Each row comes from the steps of one path. Every step used is in the known rows, and no mark comes twice. Write the path behind each row, first mark first.
In the rows, 128 means zero.
Known rows
nozok/fitu: [106 151 133 106 120 113 121 111 129 150 143 128 133 142 123 141 109 125
 119 135 113 107 128 143 111 124 114 141 153 140 113 145 130 118 156 132
 130 113 114 131 143 143 143 128 123 131]
dalisad/fiti/geno/nobe: [122 150 137 188 125 158 113 137  73 153 120 163 158 128 172 148 127 112
 114 149 137 114 139 164 130 100 124 111 159 113 148 147 137 185 106 112
  83 152 109 119 130 105 127 141 106 135]
lano/fiti/dalisad/menasiz: [ 97 132 105 142 114 151 143 104 107 160  55 121 118 143 201 191 125 105
 144 138  88 182 145 146 154 147 156  63  79 121 152 129 120 113 134 173
 123 119 115 139 111 128 147 108  82 109]
girev/fiti/dalisad/menasiz/lomove: [141 107 112 146 116 149 138  87  88 188  99  65 111 168 174 216 130 141
 168 138 119 168 151 137 172 150 164  61 126  43 155 134 137 144 140 153
 111 103  88 141  88 114 124 146  94 135]
menasiz/girev/fiti/geno/nobe: [182 149 146 162 150 130 138 102  97 185 156 116 150 141 167 128 130 156
 117 103 157 149 167 181 125 100 113 100 158 102 161 137  99 213 110 121
 100 154 102 135 153 100 126 166  74 146]
menasiz/dalisad/fiti/bodo: [ 92 106 115 141 115 163 117  88  80 159 138 138 132 136 151 157 108 124
 129 131 148 135  73 143 130 143  99 125 166  65 142 110 160 125 132 107
 123 145 150 151 124 116 110 151 164 161]
dalisad/fiti/nepa: [134 129 103 145 128 139 137 114 113 141 117 168 136 125 111 159 143  75
  87 159 141  89  89 131 129 131 121  98 139 105 160 132 138 135 134 140
 147 123 123 126 107 114 112 138 146 155]
nifebu/fiti/girev: [105 120 120 113 124 155 145 122 120 145 101 118 126 129 170 143 125 132
 148 126 130 128 159 127 120 115 142 122 154 146 117 142 163 138 104  95
 114  84 131 139 159 152 126 152 137 108]
fitu/dalisad: [140 124 118 117 127 130 136 115 115 103 107 129 111 121 127 186 113 134
 146 115 138 126 126 151 162 136 123 125 148  95 116 147 105 105 117 134
 114 115 117 123 131 117 133 143 134 120]
nepa/fiti/nifebu: [ 74 127 152 140 124 116 149 108 123 147 152 136 125 104 138 113  91 119
 159 139 131 133 113  97 134 151 133 120 149 144  91 113 118 101 133 119
  80 139 142 149 166 141 115 124 127 129]
dalisad/fiti/sirubu: [132 130 155 133  83 149 122 136 102 147 110 141 132 124 133 188 133 114
 103 147 119 114 116 120 117 106  95 118 157 128 135 115 157 146 129 137
 108 146 141 129 146 117 127 131 151 178]
menasiz/dalisad/fiti/geno: [100 133 133 147 136 146 100 120  73 177 137 156 117 122 152 156 112 103
 132 132 162 109 120 163 149 129 116  99 181  88 139 118 172 141 125 107
  77 157 116 118  90  89 136 165 122 126]
nepa/fiti/geno/nobe: [104 152 132 170 130 133 134 156 110 130 144 161 155 104 173 116 110 146
 154 130 124 133 177 143 134 117 142 108 149 118 133 141 141 175 109  98
  68 150 115 117 162 112 149 146  92 134]
nobe/nifebu/fiti/lomove: [ 91 120 152 142 124 140 154 119  90 174 106 149 159 111 165 148 145  99
 124 126 125 127 119 129 149 127 127 112 145 121 103  77 116 142 104  93
 108 151  97 146 158 159 115 147 134 111]
lomove/fiti/geno/nobe: [145 146 157 188 136 135 125 129  88 120 134 151 144 119 180 122 104 109
 108 125 132 143 140 174 122  86 128 123 130 101 162 150 110 173 119 108
 108 170  83 127 135  99 117 137  74 156]
nifebu/fiti/dalisad/fitu: [ 84 133 127 146 131 153 146  92  79 185 111 120 133 128 185 217 119 107
 139 108 115 153  79 126 140 131 140  91 128 113 123 135 133  82  89 147
 133 112 128 108 155 121 108 131 113 132]
sirubu/nobe/nifebu/fiti/dalisad/fitu: [ 68 125 124 176 105 131 153  69  61 198 108 173 130  93 228 194 124  97
 149 100 104 181  55 157 154 114 117  91 169  82 150 110 128  71  95 151
 121 143 116 125 179 128  96 130  93 134]
lano/fiti/dalisad/menasiz/girev: [115 144  94 135 128 155 157  75 116 189  70 110 119 152 192 181 137 132
 158 123 106 174 144 142 124 163 144  44  68 114 163 109 114 159 116 167
 131 124 124 173 128 125 161 118  62 113]
sirubu/fiti: [137 121 122 114 118 119 163 107 130 117 120 138 107 111 135 123 130 151
 131 159 143 127 106 131 153 107 130 147 110  99 114 112 116 114 112 132
 110 137 117 116 135 118 128 143 125 111]
geno/nobe/nifebu: [100 120 106 173 116 117 137 137  91 121 103 155 157 104 175 104 135 134
 115 133 120 146 120 156 132 106 114 122 145 108 169 117 115 150 114 109
 106 154 129 132 162 146 104 135 108 154]
nozok/fitu/dalisad/menasiz: [126 137 101 100 110 135 133  88 100 112  90 117 108 138 146 216  93 108
 158 145 102 125 163 168 164 138 138 119 160 109 114 181 104 113 152 156
 106  83  95 136  96 118 165 166 111 114]
nobe/nifebu/fiti/dalisad/fitu: [ 66 117 126 150 119 133 144  83  61 199  93 135 129 103 204 203 125  98
 130 102 113 160  63 131 155 134 126  88 141  91 130 101 122  81  84 144
 108 146 131 109 165 141  91 139  94 137]
dalisad/menasiz: [133 121 107 136 121 141 127 125 119 117  88 124 120 129 142 145 128 106
 139 147 113 148 169 127 145 137 153 117 121 124 130 148 126 145 138 151
 122 110 119 142  89 117 144 147 110 127]
lano/fiti/lomove: [128 127 158 128 138 147 160 122 117 162 114 155 153 140 169 147 132 108
 111 134 117 131 139 145 137 129 130  89 107 130 129 109 114 127 137 120
 140 136 101 130 130 147 161 116 142 107]
lomove/fiti/nifebu: [109 117 166 154 132 127 131  94 110 132 146 126 114 117 148 124  92  90
 119 131 137 152  89 129 121 129 115 142 130 130 122 114  83 107 150 131
 116 160 107 154 138 122  87 126 108 149]
nifebu/fiti/geno: [ 96 144 166 140 134 156 126 108 112 176 131 136 135 124 150 166 120 101
 143 105 139 123 153 123 145 116 162 114 147 137 101 129 144 141 102 114
  84 150 106 126 139 116 127 139  91  98]
nepa/fiti: [104 131 129 121 120 122 158 146 137 138 144 139 118 108 122 119 121 145
 156 140 119 116 139 116 146 149 114 113 129 115  89 117 139 129 120 120
  87 133 118 138 162 132 134 141 126 128]
nozok/fitu/dalisad: [119 147 121  90 120 115 131 100 115 134 129 120 113 135 134 195  91 125
 149 124 122 108 123 161 142 131 112 136 174 106 101 160 113 104 143 139
 112 110 102 121 140 131 148 147 127 125]
nozok/fitu/dalisad/menasiz/girev/fiti/lomove: [192 135 121  89 135 129 170  67  82 180 118  91 115 156 155 224 116 117
 146 135 132 141 178 185 167 145  99  92 186  94 100 156  77 180 153 144
 119  90  58 162  92 113 173 205 115 127]
lomove/fiti/geno/nobe/nifebu: [121 127 157 186 121 115 118 120  72 127 119 170 144  92 198 112 113 102
 104 116 135 152 121 178 130  94 113 112 133  81 171 125  90 176 117  99
  90 197  80 132 146 116 102 149  56 161]
lomove/fiti/nifebu/nobe: [ 89 102 147 158 117 137 149 106 113 114 125 109 115 113 178 123  96  51
 117 145 127 168  92 140 118 116 126 148 122 131 136 118  85 116 162 128
  81 165 113 178 165 126  80 124  99 158]
lomove/fiti/dalisad/menasiz: [131 123 116 158 106 137 128 113  92 134  85 104  99 136 185 179 118  97
 144 139 100 184 136 151 138 141 124  97  75  95 142 146 118 140 142 154
 133 139  93 146  91 100 114 139  73 149]
fiti/dalisad: [116 138 110 138 117 128 110 123 104 145 115 104 125 141 159 166 120 132
 144 119 118 162 111 132 115 137 126 110 114 121 144 136 134 127 127 150
 138 134 137 128 127 125 116 102 100 125]
fiti/sirubu/nobe: [125 136 146 149  77 128 129 119 120 101 141 149 142 115 154 159 126 124
 135 104 108 169 137 148 116  86  99 123 174 144 162 140 150 119 149 143
 140 143 146 143 149 121 151 103 133 169]
fitu/dalisad/fiti/lomove: [150 132 135 133 123 158 136 122  70 150  98 147 123 133 148 207 124 101
 130 155 140 105 115 155 174 133 101 105 165  83 103 133 119 155 116 117
 103 118  89 127 108 113 136 163 168 123]
girev/fiti/dalisad/menasiz: [142 113  97 141 111 130 128 106  95 178  85  84  97 154 181 195 121 127
 140 141 111 192 165 148 171 147 126  80 119 108 144 142 112 138 149 181
 121 126 112 129  96  97 112 144  87 128]
fiti/geno/nobe/nifebu: [109 136 136 183 125 114 106 123  79 132 116 162 160 103 199 113 119 111
 113 113 135 147 142 164 128 100 140 109 157 118 174 131 110 171 107 100
  91 175 126 118 139 132 122 142  81 131]
geno/fiti/nifebu: [140 126 171 162 147 108 125  96 108 173 150 130 129 106 151 129 103  99
 145 140 125 168 115 144 104 136 120 140 149 145 128 118  93 107 129 131
  89 158 133 165 135 158 110 131 106 140]
fiti/lomove: [149 133 141 125 137 132 130 136 109 128 142 135 153 138 140 139 138 110
 121 136 127 131 139 139 130 116 133 119 131 137 122 128 125 158 134 106
 151 125 115 129 104 141 147 134 148 113]

Write each row's path
[175 132 120 147 153 107 141 116 132 144 137 171 136 106 124 147 137  88
 108 138 124 147 124 153  89 133 121 123 121 110 175 148 118 115 125 133
 140 138 120 149 104 148 119 140 108 157] : geno/fiti/nepa
[113 123 133 154  56 129 130  95  61 129  81 190 110  78 181 222 123 108
 132 125 119 149  86 167 168 106  68 102 212  67 151 120 131 116 129 147
  78 166 116 142 158 111 126 149 136 178] : fitu/dalisad/fiti/sirubu/nobe/nifebu
[ 60 128 107 186 115 148 151  98  42 184  84 146 160 103 230 188 123 113
 133 114 105 165  70 155 142 105 127  91 149  89 161 121 114  99  68 134
 111 142 121 113 196 140  90 136  93 161] : geno/nobe/nifebu/fiti/dalisad/fitu
[161 133 177 138 104 113 123 132 119 147 133 136 127 108 145 179 131 126
 125 122 106 167 151 150  84 114 101 129 144 137 153 126 141 129 126 127
 103 155 139 152 147 142 145 130 116 178] : geno/fiti/sirubu
[ 84 112 123 146 121 138 139 101 117 121 121 102 137 121 170 134 101  66
 130 138 129 160 112 127 118 114 149 146 145 163 140 124  93 110 155 132
  79 136 150 168 165 150 111 114 122 132] : fiti/nifebu/nobe
[190 122  76 130 149 123 176  73 126 160 119 115 122 139 121 165 151  96
 103 132 146 149 158 146 142 142 124  74 136  93 169 142  93 178 144 173
 144 104 107 162  82 108 130 177  93 157] : dalisad/menasiz/girev/fiti/nepa
[112 122 126 165 116 112 144 100  83 125 107 179 140  87 205 104 122 140
 114 140 150 146 121 164 152  75 138 124 137  90 155 116 102 158  97 102
  63 180 109 109 143 128 119 154  80 120] : sirubu/fiti/geno/nobe/nifebu
[175 135  70  93 138 123 173  53 104 161 110 106 111 144 124 222 107  97
 123 126 140 127 154 179 161 152 103  87 174  77 143 179  78 154 154 173
 131  79  78 155  95 108 151 196  91 149] : nozok/fitu/dalisad/menasiz/girev/fiti/nepa
[129 135 101 103 118 145 149  70  95 128 105 101 114 147 147 231 101 119
 195 140 111  93 146 149 159 152 164 103 166  47 122 178 130 122 144 131
  93  68  75 151 102 137 172 168 115 129] : nozok/fitu/dalisad/menasiz/lomove
[ 98 123 142 162 122 146 118  92  85 180 137 134 133 125 145 142 106  88
 123 160 144 119  86 114 139 131 120 125 162 139 110 107 113 120 133 137
  91 142 132 141 135 125  88 128 139 141] : dalisad/fiti/nifebu
[132 146 136 107 122 144 131 100  66 165 114 138 134 144 142 220 105  91
 132 164 123  86 122 169 155 130  84 118 183  97  82 148 123 143 141 121
 102 117  71 129 121 126 152 164 165 126] : nozok/fitu/dalisad/fiti/lomove
[195 116 104 116 132 139 169  81 101 159  91  93  85 132 143 201 127 142
 153 125 148 160 164 161 185 159 119  88 148  63 121 144  79 163 122 163
  97 103  86 160 105  92 139 200  97 138] : fitu/dalisad/menasiz/girev/fiti
[142 136 180 143 131 126 117 111 111 136 135 146 114 120 157 134 107 102
 110 114 145 138 127 153 128 113 120 119 110 102 125 134 109 158 137 114
 108 171  85 123 101  91 127 146  71 135] : lomove/fiti/geno
[ 83 107 122 121 105 132 139 108 105 153  90 137 127 102 189 129 128 116
 135 118 135 137 129 132 129 128 130 110 155 123 129 107 150 143 104  95
  88 108 133 149 168 168 108 167 120 114] : nobe/nifebu/fiti/girev
[126 127 144 149 129 127 135  98  76 151 125 131 102 123 190 183 107  99
 113 118 116 163  60 158 120 127 102 107 108  75 141 133 102  99 121 151
 149 147 100 110 123  97 105 129  93 171] : lomove/fiti/dalisad/fitu
[163 108 108 129 140 116 147 111 129 153 137 137 134 134 115 160 129 102
  79 126 152 137 117 142 146 130 106  95 143 109 155 142 106 116 153 153
 148 131 114 116 104 112 101 142 126 149] : girev/fiti/nepa
[ 95 126 119 158  81 146 127 122  75 141 137 173 124 106 164 183 127 115
 143 129 130 148 113 171 141  96  76 106 218  87 170 119 199 110 142 126
 124 155 137 147 146  99 138 134 166 187] : menasiz/dalisad/fiti/sirubu/nobe
[134 104 155 153  60  96 136 100  99 159 128 155 118  97 180 167 130 132
 100 100 125 195 126 161 161  94  67  99 193 105 164 102 113 121 162 153
 103 180 124 132 161 112 114 134 117 175] : girev/fiti/sirubu/nobe/nifebu
[136 132 121 131 120 152 134 114  88 146  94 141  99 118 131 203 120 116
 139 150 141 103 104 146 176 140 103 115 155  70 101 134 125 127 110 136
  84 129 100 126 134  94 116 158 145 138] : fitu/dalisad/fiti
[149 108 132 124 117 127 131 124 115  99 114 128  99 125 167 118 109 125
 120 129 134 142 130 153 101 122 110 129 125 110 143 147 131 158 135  92
 141 109 109 140 117 137 117 165 124 149] : lomove/fiti/girev
[138 120 171 133  91 130 131 128 120 108 128 134 118 115 138 163 113 115
 103 114 116 152 114 137 116 103  84 129 122 120 143 122 125 135 143 130
 139 168 112 141 143 113 124 127 115 187] : lomove/fiti/sirubu
[ 84  99 120 136 118 133 180  82 121 117 107 119 118 104 177 119 100  88
 135 165 145 160  90 124 147  95 149 163 125 138 123 113  84 103 139 133
  66 146 145 158 165 139 111 127 117 113] : sirubu/fiti/nifebu/nobe
[ 99 114 108 136 135 141 124 134  85 173 126 145 112 124 130 146 128 121
 145 152 149 108 102 154 156 136 100 115 170  70 133 102 167 122 127 112
 105 138 118 133 126 100 115 151 156 151] : menasiz/dalisad/fiti
[174 135 159 125 152 118 132  85 117 202 160 107 115 141 136 143 127 142
 116  94 172 140 153 156 132 136 106  87 150 105 129 117  96 191 123 131
  96 153 103 135 116  96 133 173  77 126] : menasiz/girev/fiti/geno
[127 151 130 175 136 137 106 128  99 121 137 147 161 125 172 127 115 121
 126 117 133 145 153 158 114  89 144 122 150 131 165 151 127 171 111 108
 103 151 125 117 135 116 138 132  93 134] : fiti/geno/nobe
[114 169 145 115 117 138 102  88  70 173 121 146 111 134 149 217  87  96
 135 137 144  79 119 175 150 136 106 110 196 103  93 159 121 140 131 136
  63 134  80 110 110  98 157 171 111 110] : nozok/fitu/dalisad/fiti/geno
[162 121 166 137 140 122 111 110 114 180 146 121 113 128 149 155 113 122
 106 109 155 149 160 155 158 125 121 103 152 115 116 131 105 145 143 136
  93 160 100 104  98  89 120 157  94 118] : girev/fiti/geno
[181 126 155 114 111 121 149 103 128 181 149  93 120 138 126 170 133 154
 106  96 141 155 144 142 118 115  75 105 163 118 151 104 114 171 133 142
 122 146 130 148 160 112 136 148 119 181] : menasiz/girev/fiti/sirubu
[100 121 153 164  56 124 124 105  77 151 104 184 128  92 175 167 144 103
 109 133 115 144  92 156 143 100  71 100 196 108 161 104 151 132 136 137
  97 178 124 149 168 121 121 130 134 179] : dalisad/fiti/sirubu/nobe/nifebu
[158 109 162 123  88 120 136 128 121 150 134 103 119 130 130 181 119 138
  89 110 127 160 148 139 146 104  87 113 160 137 134 117 124 128 150 152
 111 149 130 119 141 112 124 133 131 171] : girev/fiti/sirubu
[ 79 141 111 128 106 117 136 137 114 155 126 124 111 117 156 155 110 151
 174 129 106 151 130 118 132 153 122  89 115 113 111 119 151 124 118 134
  97 139 133 135 161 124 123 116 102 120] : nepa/fiti/dalisad
[ 76 123 122 174 116 146 160 125  86 163  94 153 161  95 176 129 136 128
 135 129 119 139 124 143 146 105 132 122 154 106 140 100 126 140  90 106
  95 152 104 149 205 157  96 139 107 146] : geno/nobe/nifebu/fiti
[179 116 131 122  97 131 156 101 114 159 114  85 113 136 142 178 139 142
 122 122 126 167 180 137 146 121  97  95 153 128 155 118 114 188 139 158
 117 125 121 164 122 106 155 165 110 182] : dalisad/menasiz/girev/fiti/sirubu
[171 136 105  93 126 128 162  61  96 186 105  85  93 151 140 218 105 135
 154 134 130 135 170 179 170 156  93  98 172  81 108 160  78 159 147 168
  96  90  62 157 123 102 155 200  96 141] : nozok/fitu/dalisad/menasiz/girev/fiti
[143 113 132 146 126 156 160 101 107 124 112 111 108 131 147 160 130 115
 165 149 118 124 137 136 159 141 154 108 108  41 145 138 131 156 137 118
 120 111  54 165  95 122 133 159  95 160] : dalisad/menasiz/lomove/fiti
[ 83 118 144 142  56  97 149 129 113 116 130 190 127  70 175 144 124 133
 148 114 103 171 127 136 144 114  84 102 183 116 136 100 146 120 141 125
  88 177 129 156 198 135 136 133 117 166] : nepa/fiti/sirubu/nobe/nifebu
[184 120 135 117 146 117 157  90 131 195 149  94 112 140 123 136 144 161
 122 114 151 138 131 143 142 136  90 102 133  97 129 109  98 167 123 137
 116 138 103 146 147 109 122 159 107 147] : menasiz/girev/fiti
[102 122 142 150  67 104 126 110 100 114 119 171 141  91 176 153 132 116
 117 102 107 176 111 150 129  92  94 112 179 122 174 107 136 116 146 143
 121 170 144 143 158 138 134 116 112 167] : fiti/sirubu/nobe/nifebu
[ 53 125 121 143 104 131 133 106  91 197  90 121 128 112 185 180 132 123
 150 111 114 156  96 128 143 139 130  93 128 112 128  89 135 112  99 136
 102 156 123 140 175 145  83 120  81 113] : nobe/nifebu/fiti/dalisad
[197 136 103 165 141 151 147  83  74 149  95 107 124 131 194 200 111 139
 152 111 156 173 201 193 183 121 130  85 171  70 163 173  78 208 107 139
  72 125  80 145 107  77 148 206  65 139] : fitu/dalisad/menasiz/girev/fiti/geno/nobe
[101 136 134 195 114 134 107 123  56 174  99 181 155 100 192 134 133 107
 104 148 141 119 120 168 144 105 113  96 166  94 162 118 118 182 105 109
  61 181 107 116 142 112 107 156  92 146] : dalisad/fiti/geno/nobe/nifebu
[ 88 134 160 126  93 158 144 129 123 153 116 126 144 119 136 189 130 116
 132 106 111 135 132 113 135 100 128 123 155 148 122 107 158 125 120 127
 112 141 136 141 181 139 131 116 135 154] : nifebu/fiti/sirubu
[167 121 111  93 115 142 155  20  96 166 125  83 110 160 157 218  83 138
 141 112 135 162 136 166 146 166  98 110 170  72 113 166  67 164 155 155
 108  98  99 172 123 121 151 199 105 151] : nozok/fitu/dalisad/menasiz/girev/fiti/bodo
[ 82 120 100 137 127 128 160  99 116 160 102 174 151  96 132 156 140  79
 102 118 131 118  93 120 151 130 137  97 139 109 139 105 123 111 116 130
 128 144 121 143 153 154  89 137 107 136] : nobe/nifebu/fiti/nepa
[149 110 127 139 123 162 165  90  91 114  87 111  88 122 150 215 115 112
 190 141 128 126 131 154 188 151 155 106 119   4 134 150 106 136 125 123
 103 101  43 158  93 107 138 177 100 155] : fitu/dalisad/menasiz/lomove/fiti
[199 132 134 121 143 141 138  71  92 171 105  96  92 130 163 210 110 115
 150 103 166 160 182 169 186 149 119  80 163  77 123 159  77 190 120 153
  69 120  81 142  80  75 158 206  61 111] : fitu/dalisad/menasiz/girev/fiti/geno
[150 109 141 120 127 147 140 104 115 114 130 106 111 137 169 133 115 141
 153 125 139 121 118 144 108 126 142 120 126  55 155 141 159 162 127  75
 127  91  86 150 125 146 129 167 124 153] : menasiz/lomove/fiti/girev
[ 74 137 163 166 114 126 131  80  98 181 123 186 135  91 195 140 131  94
 150  98 135 155 133 151 160 113 135  94 178 115 125 107 132 126 112 119
  74 178  94 145 158 119 116 143  70 101] : sirubu/nobe/nifebu/fiti/geno
[125 119 140 144 120 144 133 102  96 158 133 100 107 149 167 177 118 139
 165 117 123 139  89 137 119 142 139  93  97  43 157 113 144 138 125 116
 139 139  75 145 128 123 108 120  92 157] : menasiz/lomove/fiti/dalisad
[116 118 142 149 106 167 120  86 100 147 129 134 136 143 147 154 113 120
  99 143 134 124  76 115 119 142 106 133 141 100 128 120 128 141 127 120
 126 142 146 145 129 127 109 135 154 146] : dalisad/fiti/bodo
[ 85 124 128 178 125 151 164 139  71 169 107 156 189 112 191 136 148 110
 126 135 118 142 134 150 155  94 135 118 152 112 136  97 126 163  94  87
 111 152  97 148 185 162 106 144 124 136] : geno/nobe/nifebu/fiti/lomove
